What can hang from each mark
Z_440: Z_85 Z_850
Z_419: Z_800
Z_951: Z_800 Z_810
Z_85: Z_440 Z_800 Z_850
Z_800: Z_419 Z_810
Z_810: Z_800 Z_951
Z_850: Z_85 Z_440 Z_800

Every row comes from one small tree of marks. The marks that hang from a mark follow it in brackets, in the order of their numbers. Every link used is in the known rows. Which tree was each row made from?
Known rows
Z_850[Z_440[Z_85[Z_800[Z_419 Z_810]]]]: [ 1.28  1.19  0.37  0.55  1.58  0.23 -0.50  0.64 -1.52 -2.71 -1.45 -0.24
 -0.13 -2.48  0.75  0.89 -0.33  0.04  1.28  1.90 -1.32  1.22 -0.32  3.73]
Z_951[Z_810[Z_800[Z_419]]]: [-1.53 -0.06  0.21 -6.27 -1.36  1.26 -0.91 -1.52  0.25  1.25  3.31  3.31
  0.26 -0.67 -1.60 -0.51 -0.29  0.72  0.21  3.00  0.08 -0.02 -0.96  0.17]
Z_85[Z_850]: [-2.92 -2.61  2.00 -2.68 -3.08  2.06 -2.51  0.29  1.10  0.99  1.21  0.23
  0.64 -0.05 -1.94  1.97 -0.97  1.59 -1.34  0.12  1.86  0.58 -1.14 -3.87]
Z_810[Z_951[Z_800]]: [-1.20 -2.73  0.16 -2.25 -1.32 -0.40  1.70  1.67 -0.43 -1.57  4.98  4.22
  0.58 -2.07  0.39  1.10 -2.02  0.42  0.23 -4.39  0.90  0.09  3.84 -0.28]
Z_440[Z_85 Z_850[Z_800[Z_419]]]: [ 0.85 -0.20 -0.65  1.18  2.15 -2.67  2.12 -0.43  0.09  2.55 -0.40  0.26
 -2.38  1.64  2.48  1.70 -1.69 -3.88 -0.64  0.64 -3.77  2.81  2.94 -2.19]
Z_951[Z_800[Z_419] Z_810]: [-0.19  0.82  0.51 -8.76 -0.23  2.05  0.15  0.46 -3.13 -1.15  5.50  5.24
  0.65 -0.13 -1.87  2.24 -1.08  0.45 -0.29  1.92  1.95 -1.44  6.08  0.22]
Z_810[Z_800 Z_951]: [-2.56 -2.53 -0.14 -0.20 -2.61 -0.73  1.00 -0.05  2.72 -0.46  4.52  3.09
 -0.16 -1.85  0.76 -0.83 -0.18  0.84  0.69 -1.65 -0.51  1.12 -3.51 -0.91]
Z_85[Z_440 Z_800[Z_810[Z_951]] Z_850]: [-2.98  1.78  1.06 -3.55 -3.93  4.50 -2.43  2.26  1.52 -0.61 -5.18 -2.64
 -0.61  6.57 -4.28 -2.66  2.68  3.55  0.34 -1.95  1.93 -0.85 -5.49 -1.40]
Z_85[Z_800[Z_419]]: [-1.20  0.02  0.56 -1.54 -1.18  0.37 -0.86  0.62  1.21 -0.25 -2.89  0.07
 -0.58  0.52 -1.11 -2.13  2.20  1.05 -1.20  2.27  3.85  0.35 -2.76 -0.90]
Z_440[Z_85[Z_800[Z_419 Z_810] Z_850]]: [-0.68  1.43  1.00 -1.23 -0.23  3.81 -1.19  0.81 -1.55 -0.25 -2.55 -0.94
 -2.55  4.42 -0.20  0.89  1.50  0.61 -1.73  1.41 -0.36  1.61 -1.81 -0.53]
Z_440[Z_85[Z_850]]: [-0.93 -3.17  0.38 -1.86  0.17  1.59 -0.98  0.91 -1.82  1.41  1.20  0.58
 -1.01  0.90 -0.23  2.55 -2.29 -0.01 -1.80 -0.05 -2.17  2.56  0.48 -0.79]
Z_850[Z_85]: [ 1.47 -4.11 -1.42  0.90  2.89 -1.31 -0.18 -0.75 -1.70  1.89  1.84  0.05
  3.24 -5.86 -0.08  0.79 -2.82  0.69 -1.05 -0.60  0.80 -1.08  0.42  1.79]
Z_85[Z_440 Z_800[Z_419]]: [-1.46  0.53 -0.68 -3.35 -1.43  0.20 -1.31  2.47  1.25  0.11 -3.78 -0.90
 -0.49  3.83 -3.92 -4.49  2.93  1.75 -0.40  1.85  1.85 -0.58 -4.40  1.02]
Z_440[Z_850[Z_800[Z_419 Z_810[Z_951]]]]: [-0.48  2.39  0.63  2.34 -1.02 -1.78  1.45 -1.80  2.95  0.98  0.28  0.53
 -1.35  1.66  2.16 -0.20  0.68 -2.42  0.73 -0.89 -0.69 -0.16  1.94 -3.42]
Z_85[Z_440[Z_850] Z_800[Z_810]]: [-1.49  1.43 -1.31 -1.00 -3.07 -0.21 -0.72  0.22  2.30  0.16 -4.88 -1.39
 -0.89  4.70 -1.76 -4.05  1.95 -0.81  0.52  0.41  0.44 -1.14 -4.92 -0.59]
Z_85[Z_440]: [-1.56 -2.84 -1.14 -2.39 -1.49 -1.05 -1.47  1.41  0.69  1.19  1.91  1.00
  0.82  0.80 -2.98 -2.59 -0.78  0.85 -0.22 -0.27 -1.20 -0.86 -1.02  1.67]
Z_85[Z_440[Z_850] Z_800[Z_810[Z_951]]]: [-1.73  1.61 -1.24 -1.00 -3.32 -0.24  0.23  0.78  2.48  0.07 -4.98 -1.10
 -1.23  5.00 -1.47 -4.55  1.81 -0.61  1.28 -1.96  0.03 -0.77 -4.75 -0.40]
Z_419[Z_800]: [-0.74 -5.12  0.61  2.10 -5.33 -1.57 -0.72 -0.77 -1.83  0.33  7.50  0.50
  0.45 -2.30  0.67  1.03 -0.13 -0.81 -0.75  0.45  1.36  0.43  0.44 -1.39]
Z_951[Z_800[Z_810]]: [-0.34 -0.03  0.31 -1.15 -1.32  1.86 -0.45 -0.22 -1.68 -3.32  6.75  4.07
  0.71 -0.62  0.78  2.46 -0.12  0.07 -1.18  0.80  1.89 -2.53  4.74  0.19]
Z_419[Z_800[Z_810]]: [-0.35 -2.06  0.99  3.91 -5.90  0.33 -1.25 -1.97 -1.87 -0.93  7.85  0.26
 -0.22 -0.22  1.67  0.59  1.64 -0.69 -0.47  0.46  1.02 -1.15  0.58 -0.46]
Z_440[Z_850]: [-1.74 -2.43 -0.42  0.10 -3.03 -3.53  0.64 -1.61  2.71  2.00  0.93  1.60
 -0.34 -1.24  1.51  0.16 -2.09 -3.63 -0.09  0.07 -0.27  0.83 -0.87 -3.90]
Z_800[Z_419]: [-1.19  0.68  1.03 -0.55 -1.42 -0.26 -0.89 -0.01  0.99  0.01  2.81  2.07
 -0.79  0.45 -0.21 -0.98  1.93  0.21 -0.97  2.13  1.14 -0.67  0.11 -0.36]
Z_440[Z_85[Z_800[Z_419]] Z_850]: [-0.21 -0.31 -1.07 -0.31 -0.33 -2.14  1.83  0.01  0.27  1.74 -3.58  0.07
 -3.05  2.53  2.01  0.04 -0.63 -4.18 -0.82  1.34 -1.90  3.19 -2.06 -2.42]
Z_850[Z_440[Z_85] Z_800[Z_419 Z_810[Z_951]]]: [ 2.93  4.81  1.55  3.24  4.62  0.96  0.76  0.47 -1.30 -3.00  0.24 -0.78
 -0.53 -0.81  1.77  1.62  0.93  1.29  2.37 -0.41 -3.12  0.51  5.36  4.35]

Write each row's tree
[ 1.62  1.79 -0.46  3.40  1.95 -2.11  1.36 -2.43  1.17  1.79 -0.28 -1.10
  0.44 -0.86  2.07  0.86 -0.24 -2.10  0.03  0.35 -0.32 -1.28  1.75 -2.06] => Z_440[Z_850[Z_85 Z_800[Z_419 Z_810]]]
[ 4.52  1.13  0.28  2.83  7.66 -1.66  0.30 -0.03 -1.85 -0.94 -0.55 -2.82
  3.97 -7.67 -0.19  2.49 -1.24  2.40  1.59  1.29  0.42 -1.00  4.05  3.94] => Z_850[Z_85 Z_440 Z_800[Z_419]]
[ 0.36 -1.12 -1.39  1.67 -0.34 -2.48  1.03 -2.05  1.13  1.81 -2.45 -0.86
  0.86 -2.14  1.55 -0.11 -1.53 -2.71 -0.17 -0.16  0.85 -0.39 -2.39 -2.35] => Z_440[Z_850[Z_85[Z_800[Z_810]]]]
[ 1.09 -0.11  0.13  0.55  1.48 -0.09  0.08  0.91 -1.45 -2.61 -1.62 -0.02
  0.25 -3.29  1.01  0.89 -1.51  0.07  1.81 -0.52 -1.74  1.67  0.03  3.86] => Z_850[Z_440[Z_85[Z_800[Z_810[Z_951]]]]]
[-0.81  1.55  1.09 -1.27 -0.35  3.81 -0.45  1.24 -1.37 -0.33 -2.64 -0.76
 -2.71  4.57  0.02  0.49  1.44  0.84 -1.21 -0.16 -0.65  1.92 -1.62 -0.41] => Z_440[Z_85[Z_800[Z_419 Z_810[Z_951]] Z_850]]
[-0.46 -1.83  1.13  3.91 -6.17  0.27 -0.29 -1.43 -1.67 -1.17  7.71  0.60
 -0.56  0.03  1.94  0.07  1.56 -0.48  0.39 -1.88  0.52 -0.82  0.71 -0.30] => Z_419[Z_800[Z_810[Z_951]]]
[-2.44  0.41  0.57 -0.19 -2.74 -0.25  1.14  0.16  2.90 -1.04  4.53  3.01
 -1.39  0.25  0.83 -1.40  2.25  0.93  0.70 -0.21 -0.22  0.64 -3.91 -0.91] => Z_810[Z_800[Z_419] Z_951]
[-1.13 -0.74  0.61 -2.15 -1.53 -0.04  1.84  1.78 -0.37 -1.91  5.07  4.17
 -0.29 -0.59  0.37  0.64 -0.33  0.58  0.31 -3.24  1.05 -0.33  3.55 -0.29] => Z_810[Z_951[Z_800[Z_419]]]
[ 1.68  0.56 -0.81  1.60  2.34  0.81  0.20 -0.51 -1.27  0.12 -2.05 -1.29
  1.47 -2.11  0.10 -1.31  0.95  1.63 -0.49 -0.72  2.29 -1.76 -1.73  2.18] => Z_850[Z_85[Z_800[Z_419 Z_810[Z_951]]]]
[ 0.41 -1.19 -0.70  0.11  1.16  1.38 -0.25  0.22 -1.85  0.07 -1.51  0.34
 -1.52  1.24  0.99 -0.22 -0.46 -0.56 -1.52  0.48 -1.25  1.66 -0.26  1.94] => Z_440[Z_85[Z_800[Z_810]]]
[-0.31 -2.29 -1.53 -0.35 -0.21 -2.49  1.70 -0.14  0.22  2.15 -3.64  0.09
 -2.25  1.05  2.05  0.47 -2.36 -4.29 -0.87  0.34 -2.01  3.53 -1.79 -2.35] => Z_440[Z_85[Z_800] Z_850]
[-0.24  2.83  0.92 -1.01 -1.44  2.40 -0.24 -0.04 -1.50 -3.93  6.83  4.04
 -0.46  1.54  0.78  1.92  2.26  0.23 -1.12  2.22  2.16 -3.05  4.36  0.15] => Z_951[Z_800[Z_419 Z_810]]
[ 2.63 -1.30  0.41  1.38  5.60 -1.34  0.17  0.83 -1.59 -0.98  0.05 -0.85
  1.68 -5.25  0.49  3.17 -3.09  0.73  1.22  0.50 -2.47  2.23  5.53  3.31] => Z_850[Z_440[Z_85] Z_800]
[-0.88 -0.94  2.64 -1.38  0.35  1.51 -2.24  0.72  0.87 -0.60 -0.45 -1.74
  2.02 -2.83 -1.91  3.65 -1.55  2.70  0.52  0.40  1.31  1.01  1.73 -2.34] => Z_85[Z_850[Z_440 Z_800]]
[-1.93 -1.67 -1.70 -2.84 -2.50 -2.09 -0.27  1.45  2.40  1.56 -5.25 -1.19
 -0.20  2.64 -2.72 -3.60  0.13 -0.91  0.18  0.34  0.90  0.43 -5.06 -1.46] => Z_85[Z_440[Z_850] Z_800]
[-0.12 -1.17  0.90 -0.41  1.52  2.45 -0.28  0.85 -1.59  0.95  0.67 -0.23
 -1.16  1.91  0.31  2.48 -1.62  0.81 -1.15 -1.84 -2.64  2.18  2.74 -0.35] => Z_440[Z_85[Z_850[Z_800[Z_810[Z_951]]]]]
[ 4.93  4.15  0.63  4.65  7.07  0.28 -0.12 -1.16 -1.95 -2.31 -0.20 -2.93
  3.31 -5.59  0.68  2.06  0.53  2.49  1.83  1.35 -0.05 -2.57  4.11  4.86] => Z_850[Z_85 Z_440 Z_800[Z_419 Z_810]]
[-1.15 -1.78 -1.29 -1.30 -0.90 -2.84 -0.07  0.65  2.12  2.28 -0.01 -0.04
  0.36  1.60 -1.91 -1.79 -1.26 -1.19  0.43 -0.57 -1.87 -0.19 -0.05 -1.04] => Z_85[Z_440[Z_850[Z_800]]]
[ 0.00  1.79 -0.87  0.98 -0.73 -0.81  1.50 -0.84  0.23  0.87 -3.44 -0.12
 -3.56  4.03  2.69 -0.25  0.62 -4.06 -0.61  1.38 -2.13  2.02 -1.98 -1.75] => Z_440[Z_85[Z_800[Z_419 Z_810]] Z_850]
[ 1.12  1.33  0.48  0.57  1.46  0.15  0.19  1.01 -1.38 -2.94 -1.52 -0.05
 -0.36 -2.28  0.99  0.56 -0.44  0.15  1.85  0.24 -1.62  1.51 -0.17  3.80] => Z_850[Z_440[Z_85[Z_800[Z_419 Z_810[Z_951]]]]]
[-1.67  2.11  2.59 -1.44 -2.60  4.19 -3.01  0.21  0.95 -2.78 -5.00 -2.76
  0.52  0.40 -1.70  1.08  1.68  2.78  0.55  1.37  3.66 -0.01 -4.06 -1.77] => Z_85[Z_800[Z_810] Z_850[Z_440]]
[ 3.10 -0.07 -1.18  0.95  6.31 -0.97  0.06  0.76 -1.41  2.11  0.09 -2.31
  2.82 -1.74 -2.30 -0.47 -0.04  2.64 -0.50  0.23 -0.17 -1.96  2.98  2.80] => Z_850[Z_85[Z_440] Z_800[Z_419]]
[-0.21 -0.02 -1.22  0.94 -0.81 -1.15  2.13 -0.59  0.26  1.17 -3.53  0.11
 -2.96  2.70  2.84 -0.18 -1.13 -4.04 -0.05 -1.30 -2.60  2.64 -1.61 -1.60] => Z_440[Z_85[Z_800[Z_810[Z_951]]] Z_850]
[ 1.49 -1.12 -2.00  0.29  2.26  0.36 -0.14  0.64 -1.36  0.68 -2.68 -1.91
  2.35 -1.31 -1.85 -2.54 -0.25  2.07  0.03 -1.98  0.84 -2.05 -2.66  3.51] => Z_850[Z_85[Z_440 Z_800[Z_810[Z_951]]]]
[ 3.40  2.90 -0.91  2.77  5.68  0.94 -0.26 -0.38 -1.50  0.83  0.46 -2.50
  2.12  0.32 -1.38 -0.93  1.65  2.69 -0.26  0.23 -0.59 -3.58  3.16  3.81] => Z_850[Z_85[Z_440] Z_800[Z_419 Z_810]]
[-1.51  4.31 -0.64 -0.90 -3.28  0.38 -0.60  0.50  2.49 -0.40 -4.78 -1.42
 -2.07  6.84 -1.76 -4.65  4.26 -0.70  0.52  1.85  0.78 -1.65 -5.36 -0.58] => Z_85[Z_440[Z_850] Z_800[Z_419 Z_810]]
[ 0.29  0.41 -1.04  1.66 -0.57 -2.29  1.76 -1.61  1.33  1.36 -2.59 -0.65
 -0.01 -0.93  1.82 -0.74 -0.37 -2.45  0.43 -1.08  0.71 -0.48 -2.46 -2.25] => Z_440[Z_850[Z_85[Z_800[Z_419 Z_810[Z_951]]]]]
[-0.61  1.11  2.87 -0.10 -0.01  2.85 -2.53 -0.16  0.79 -1.48 -0.16 -1.92
  1.52 -1.33 -1.24  3.40 -0.39  2.82  0.72  0.44  1.05 -0.16  1.80 -1.66] => Z_85[Z_850[Z_440 Z_800[Z_810]]]
[-0.56  0.40  0.15  2.33 -0.94 -2.21  1.32 -1.94  2.84  1.40  0.24  0.51
 -0.53  0.15  2.12  0.25 -1.03 -2.53  0.63 -1.86 -0.81  0.23  2.28 -3.38] => Z_440[Z_850[Z_800[Z_810[Z_951]]]]
[ 3.10  0.26 -1.39  2.66  5.60  0.39  0.52 -0.06 -1.38  1.36  0.29 -2.23
  2.95 -1.54 -1.05 -0.78 -0.78  2.84  0.46 -3.51 -1.24 -2.69  3.71  3.99] => Z_850[Z_85[Z_440] Z_800[Z_810[Z_951]]]
[ 1.60 -1.74 -1.06  0.29  2.93 -0.46 -0.18 -0.07 -1.31  1.13 -2.14 -1.34
  2.22 -3.80 -0.78 -0.69 -0.19  1.31 -1.26  0.91  2.92 -0.90 -2.00  1.40] => Z_850[Z_85[Z_800[Z_419]]]
[ 1.53  1.87 -0.44  3.43  1.81 -2.19  2.04 -2.09  1.25  1.72 -0.41 -0.88
  0.24 -0.78  2.26  0.44 -0.27 -1.93  0.53 -1.35 -0.56 -0.98  1.83 -1.93] => Z_440[Z_850[Z_85 Z_800[Z_419 Z_810[Z_951]]]]
